Each row comes from the steps of one path. Every step used is in the known rows, and no mark comes twice. Write the path behind each row, first mark first.
Known rows:
P > Y: [-0.22 -0.98  0.52 -0.49 -0.53 -0.49  0.13  0.80 -0.85 -0.09 -0.17  0.70
  0.35 -1.96 -0.13  0.84 -0.12  0.02 -0.53  0.35 -1.30 -0.10 -0.41  0.14]
Y > C > K > Z: [ 0.94 -0.44 -0.64 -0.12  0.66  1.72 -1.08  0.87  0.93  2.45 -0.17 -1.77
 -1.27  0.60 -1.69  0.61  5.37  1.36  1.16  0.41  0.23  0.20 -4.56 -0.76]
C > K > Z > Y: [-0.07 -0.70 -1.73  1.19  0.83  0.34 -2.66  0.23  0.73  1.06  0.92 -0.22
 -1.04 -2.70 -2.28  0.50  3.48  1.33  0.74 -2.63 -0.26  1.60 -3.56 -1.43]
T > N: [ 1.27 -1.02  0.48  0.44  0.01  0.00  0.45 -0.30  0.93 -1.22  0.39 -1.47
 -0.54  1.05  0.17 -1.08 -0.49  0.44 -0.02  0.32  0.01  0.32  1.13 -0.98]
Z > Y > P > S: [ 0.29 -0.27  0.20 -0.88 -0.25 -1.92  1.05 -1.69 -0.92 -0.89 -3.41  1.86
 -1.06 -2.45 -0.24 -1.10  2.90  1.03 -2.84 -2.03 -1.25  0.60 -2.95  1.15]
N > T: [-0.83 -1.30  0.27  0.81  0.57 -0.56 -0.29 -0.97  0.47  0.71  0.83 -0.96
 -0.10 -0.15  0.51 -0.28  0.90  1.35 -0.75 -0.46  0.82  0.03  0.40 -0.56]
T > P > S: [-0.74  1.03  2.66 -0.13  0.15 -1.29 -0.27 -0.26 -0.74  0.75 -2.40 -2.63
  0.98  0.76  1.45  0.13  0.77 -0.73 -0.23 -1.67  0.14  0.09 -1.72 -0.28]
Z > Y: [-0.59 -0.10 -0.16  0.28  0.18 -1.52 -0.52 -0.33 -0.20 -0.35 -0.51  1.02
  0.32 -2.06 -0.77  0.10  0.54  0.75 -0.56 -1.12 -0.77  0.60 -0.34 -0.42]
G > Z: [ 0.33  0.89 -1.41  0.27 -0.65 -1.12  0.44  0.88 -0.28  0.15 -0.94  1.13
  0.20 -2.48  1.65 -0.61  0.94  1.10 -1.20 -1.04 -0.36 -1.55  1.49 -0.07]
C > K: [ 0.27 -0.75 -1.91  0.71 -0.33  2.58 -1.03 -0.96  0.61  1.02  0.37 -0.47
 -0.34  0.08 -1.68 -0.68  0.34  0.59  0.79 -1.00  0.58  1.20 -1.37 -1.42]
C > K > Z > Y > P: [ 1.23 -0.61 -3.07  0.45  0.55  0.67 -1.70 -0.99  0.34  1.33  0.10  1.17
 -1.93 -4.42 -3.73 -0.78  4.61  1.43 -0.65 -2.08 -0.19  1.41 -3.95 -0.24]
Y > C > K > Z > G: [ 0.01  0.27 -0.51 -0.69  0.06  0.01 -0.42  1.08  1.10  1.30  0.27 -1.42
 -1.51 -1.24 -2.38 -0.05  5.60  2.78  2.11 -0.46 -1.37  0.87 -4.23 -1.27]
C > K > Z: [ 0.66 -0.55 -1.64  1.18  0.74  1.67 -2.14  0.28  0.92  1.44  1.56 -1.29
 -1.32 -0.33 -1.35  0.45  2.60  0.57  1.33 -1.34  0.50  0.82 -3.12 -1.09]
S > P > Y > Z > K: [ 1.06 -1.63 -0.94  1.08 -2.41 -1.27 -1.81 -0.80 -0.64  0.97 -2.69  3.00
 -0.49 -0.74 -1.79 -0.05  0.76  1.73 -0.87  0.04 -1.36  2.20 -3.85  0.61]
S > P > Y > C > K > Z: [ 0.42 -2.34  0.64  0.38 -0.35  0.95 -2.55  2.09  1.07  2.70 -0.29 -0.16
 -1.08  0.82 -2.73  1.40  6.13  0.97  0.48  0.88  0.23  1.58 -5.12 -1.49]
S > P > Y: [-0.54 -1.98  1.45  0.42 -0.85 -0.52 -1.40  1.24  0.08  0.58 -0.10  1.77
  0.23  0.38 -0.82  0.47  0.69 -0.38 -0.62  0.25 -0.06  1.32 -0.73 -0.54]
G > Z > K: [ 0.28  0.50 -3.68  0.47 -1.69 -1.90  0.15 -0.03 -0.44  1.29 -2.08  1.77
 -0.15 -2.74  0.66  0.22  0.01  2.22 -0.76 -1.96 -1.88 -0.13 -0.47  0.72]
P > T > N: [ 0.72 -0.01  1.40 -2.24 -0.07  0.00  1.30 -0.20  1.29  0.18 -0.46 -2.54
 -1.01  3.11  0.04 -2.20 -0.51  0.34 -0.52  0.50 -1.08 -0.71 -0.06 -0.09]
T > N > S > P > Y: [-0.03 -3.00  1.44  0.04 -0.38  2.23 -1.96 -0.36  1.83 -2.40  0.51 -0.83
 -0.41  0.90  0.44  0.59  0.45 -0.17  1.36 -0.55 -0.82  1.43  0.90 -2.81]
P > Y > C > K > Z: [ 0.62 -1.63 -0.06 -0.42  0.04  1.23 -0.78  1.71  0.07  2.11 -0.29 -1.01
 -1.28 -1.30 -1.71  1.67  5.19  1.22  0.60  0.51 -1.08  0.13 -4.91 -0.67]
Z > K > C: [ 0.36 -0.40 -1.46  0.67  0.04  0.87  0.31 -1.21  0.05  1.33 -2.12  1.01
 -0.18  0.08 -1.76  1.14  2.38  1.54  1.35  0.13 -1.40  1.63 -1.30  1.18]
S > P > Y > Z > G: [ 0.21 -0.61  1.60  0.43 -1.67 -2.07 -0.84  0.40 -0.34 -1.35 -1.22  2.92
 -0.48 -2.28 -1.46 -1.75  1.72  2.15 -0.38  0.37 -1.59  1.43 -1.51 -0.60]
S > P: [-0.16 -0.72  0.81  0.82 -0.25 -0.15 -1.87  0.30  1.14  0.72 -0.12  1.11
 -0.01  1.93 -0.86 -0.34  1.11 -0.24 -0.30  0.16  1.23  1.55 -0.40 -0.70]
P > Y > C: [-0.08 -0.91  1.52 -1.62 -0.76 -0.57  1.30  1.34 -1.03  0.96 -1.60  0.20
  0.16 -0.80 -0.30  1.19  2.53  0.60 -0.62  1.91 -1.61 -0.69 -1.66  0.38]

Which path is each row?
[-0.21  0.68 -1.36  0.06 -0.27 -2.27  0.07  0.69 -0.55 -0.29 -1.45  2.32
  0.38 -4.79  0.90 -0.42  1.67  1.85 -1.69 -2.26 -1.34 -0.71  1.20 -0.36] -> G > Z > Y
[-1.63 -0.30  3.10  0.76  0.52 -1.92 -0.68 -1.18 -0.20  1.35 -1.50 -3.82
  0.99  0.79  2.16 -0.05  1.51  0.43 -0.90 -2.10  0.91  0.02 -1.43 -1.07] -> N > T > P > S
[ 0.33 -1.79 -0.39 -0.84 -0.94  2.17  0.50  0.22 -0.33  1.67 -1.32 -0.32
 -0.38 -0.79 -2.09  0.50  2.83  1.37  0.04  1.10 -0.91  0.37 -3.10 -1.13] -> P > Y > C > K
[ 2.08  0.20 -0.23 -3.06 -0.17  0.48  2.25 -1.18  1.03 -0.18 -1.43 -1.19
 -1.86  1.62 -1.44 -3.72  0.63  0.45 -2.01  1.07 -1.10 -0.76 -0.24  1.08] -> Y > P > T > N
[ 0.54 -0.83  2.09 -1.57 -0.23 -0.33 -0.42  0.16  2.67  0.60 -0.66 -1.26
 -1.08  5.09 -1.00 -2.60  0.08  0.06 -0.85  0.70  0.30  0.88 -0.24 -0.99] -> S > P > T > N
[-0.17  0.13  1.23 -0.37  1.05 -2.28 -0.51  1.85  0.07  0.68 -1.09 -0.22
 -0.58 -1.74 -0.68  1.53  5.72  1.54 -0.08  0.03 -1.01 -0.19 -3.49  0.08] -> K > Z > Y > C
[-0.71 -2.05  1.99 -1.50 -0.44  2.43 -1.48  0.48  0.84 -0.26 -1.54  0.22
  0.19  0.60  0.02  2.02  3.44  0.12  1.29  0.95 -1.16  0.72 -1.63 -1.68] -> N > S > P > Y > C
[ 1.52 -0.69 -2.27 -2.62  1.16  3.34 -1.42 -2.58  2.48 -0.79  0.03 -2.34
 -3.01 -1.65 -2.45 -1.94  4.35  1.39  0.70 -2.50 -2.26  0.75 -3.66 -1.75] -> C > K > Z > Y > P > T > N > S
[-0.74  0.29  1.60  0.00 -0.42 -1.09 -0.54  0.73 -1.39  1.22 -0.28 -1.12
  1.50 -2.32 -0.91  1.10 -0.63 -1.04  0.31  0.03 -0.61 -0.08  0.12 -0.54] -> T > P > Y
[ 1.70  0.40 -2.45  0.70 -1.31 -0.33 -0.42 -2.00 -0.92  0.61 -2.66  1.12
 -0.80 -1.11 -0.86 -0.56 -0.16  1.99 -0.06 -0.30 -1.36  0.88 -3.10  1.00] -> Y > Z > K
[ 0.82  1.37  0.07 -0.17 -0.77 -1.41  0.62 -0.77 -0.42 -1.65 -1.11  1.36
 -0.64 -2.57 -0.74 -2.20  0.94  2.45  0.42 -0.14 -1.53  0.08 -0.88 -0.14] -> Y > Z > G
[ 1.15  0.77 -0.48  0.34 -1.76 -1.35 -0.94 -1.15 -2.26  1.59 -3.05 -0.05
  0.86 -3.46 -1.68  0.54 -0.50  1.08 -0.03 -0.22 -2.04  0.68 -2.94  0.60] -> T > P > Y > Z > K
[ 0.24 -0.11  0.71 -2.99  0.53  2.95  0.19 -1.61  2.19 -1.82  0.04 -3.39
 -1.05  2.85  1.18 -0.96 -0.20  0.02  1.61 -0.59 -1.92 -0.61  0.24 -1.51] -> P > T > N > S
[ 1.50  0.96 -1.59 -2.91 -0.50 -2.06  2.21 -0.43  0.48 -0.56 -2.82  1.18
 -1.53 -3.21 -0.50 -4.22  2.30  2.25 -3.79 -1.23 -2.21 -1.43  0.87  0.45] -> G > Z > Y > P > T > N
[-1.11 -0.13  1.06 -2.45  0.24  2.68 -2.08 -0.92  2.32  0.19 -0.41 -1.00
 -0.56  3.71  0.09  0.03  1.73 -0.70  1.44 -0.67 -0.71  0.78 -1.14 -1.27] -> N > S > P > T
[ 2.23  0.36 -1.30  1.03 -0.05  1.35  0.28 -2.03 -0.59  0.49 -3.40  1.80
 -0.68 -0.88 -1.47 -0.49  3.32  2.58  0.85  0.96 -1.37  1.08 -2.16  1.63] -> Y > Z > K > C
[ 1.15 -1.77 -0.32  0.63 -0.64  3.37 -2.39 -2.33  0.19 -0.89 -3.49  2.65
 -0.43 -0.99 -1.44  1.56  4.66  1.97  2.28  0.18 -2.45  2.34 -2.70 -0.25] -> N > S > P > Y > Z > K > C
[ 1.14 -0.09 -0.41 -3.14  1.41  0.86 -0.43 -1.57  1.87 -1.92 -0.41 -1.78
 -2.51 -1.21 -1.00 -0.95  4.23  1.01  0.05 -1.68 -2.58 -0.59 -2.32 -0.19] -> K > Z > Y > P > T > N > S
[-1.64 -0.81  1.33  0.00  0.26 -1.48 -1.17  0.80 -0.04  3.37  0.80 -3.65
  0.13 -3.76 -2.42  0.60  5.85  3.14  1.69 -0.80 -1.22  0.84 -3.65 -2.31] -> N > T > P > Y > C > K > Z > G
[ 1.93 -0.91 -0.96  0.36 -0.76  0.64  0.33 -1.26 -1.58  0.25 -3.74  2.66
 -0.33 -2.46 -1.82  0.90  3.21  2.56  0.44  1.26 -2.70  0.93 -2.52  1.78] -> P > Y > Z > K > C
[ 1.44 -0.35  0.31 -0.17 -0.74 -0.05  0.03 -0.09 -1.56 -1.01 -1.53  1.42
 -0.30 -2.45  0.08 -0.59  0.90  1.04 -1.13  0.89 -1.27 -0.72 -1.39  0.46] -> P > Y > Z
[ 0.79 -0.90 -1.43  0.03  0.33 -0.19 -1.31 -1.50 -0.09  0.38 -2.05  0.35
 -2.31 -2.58 -1.56 -0.64  5.73  1.76 -1.58 -3.37 -0.88  1.48 -6.22  0.10] -> C > K > Z > Y > P > S
[ 2.40 -2.71  0.12  1.03 -0.52  3.66 -2.11 -2.33  1.04 -2.12 -2.80  0.98
 -1.09 -0.08 -1.25  0.34  3.76  2.29  2.47  0.38 -2.35  2.61 -1.62 -1.21] -> T > N > S > P > Y > Z > K > C
[ 0.37  0.43  0.46 -0.50 -1.33 -1.88  1.14  0.17 -1.49 -1.90 -0.91  2.03
 -0.67 -4.30 -0.69 -1.25  1.10  2.36  0.03  0.34 -2.91 -0.07 -1.11  0.23] -> P > Y > Z > G
[ 0.79  0.36 -2.25 -2.15  0.55  0.31 -0.91 -1.04  0.85  2.27 -0.52  0.31
 -2.56 -1.84 -3.83 -1.79  4.83  1.34 -1.36 -1.63 -1.36  0.55 -5.11  0.57] -> C > K > Z > Y > P > T
[ 0.60 -1.82 -1.38  0.26 -1.75  1.65 -3.14 -2.22  0.11 -0.71 -2.41  2.04
 -0.50 -1.26 -0.75  1.26  1.05  1.42  1.48 -1.05 -2.14  2.16 -3.50 -0.80] -> N > S > P > Y > Z > K
[ 0.02 -2.73  0.71 -0.25 -1.33  1.93 -1.46  0.74  0.80  2.57 -1.48  0.57
 -0.19  1.05 -2.62  0.16  3.75  1.03 -0.05  1.09  0.15  1.75 -3.33 -1.88] -> S > P > Y > C > K
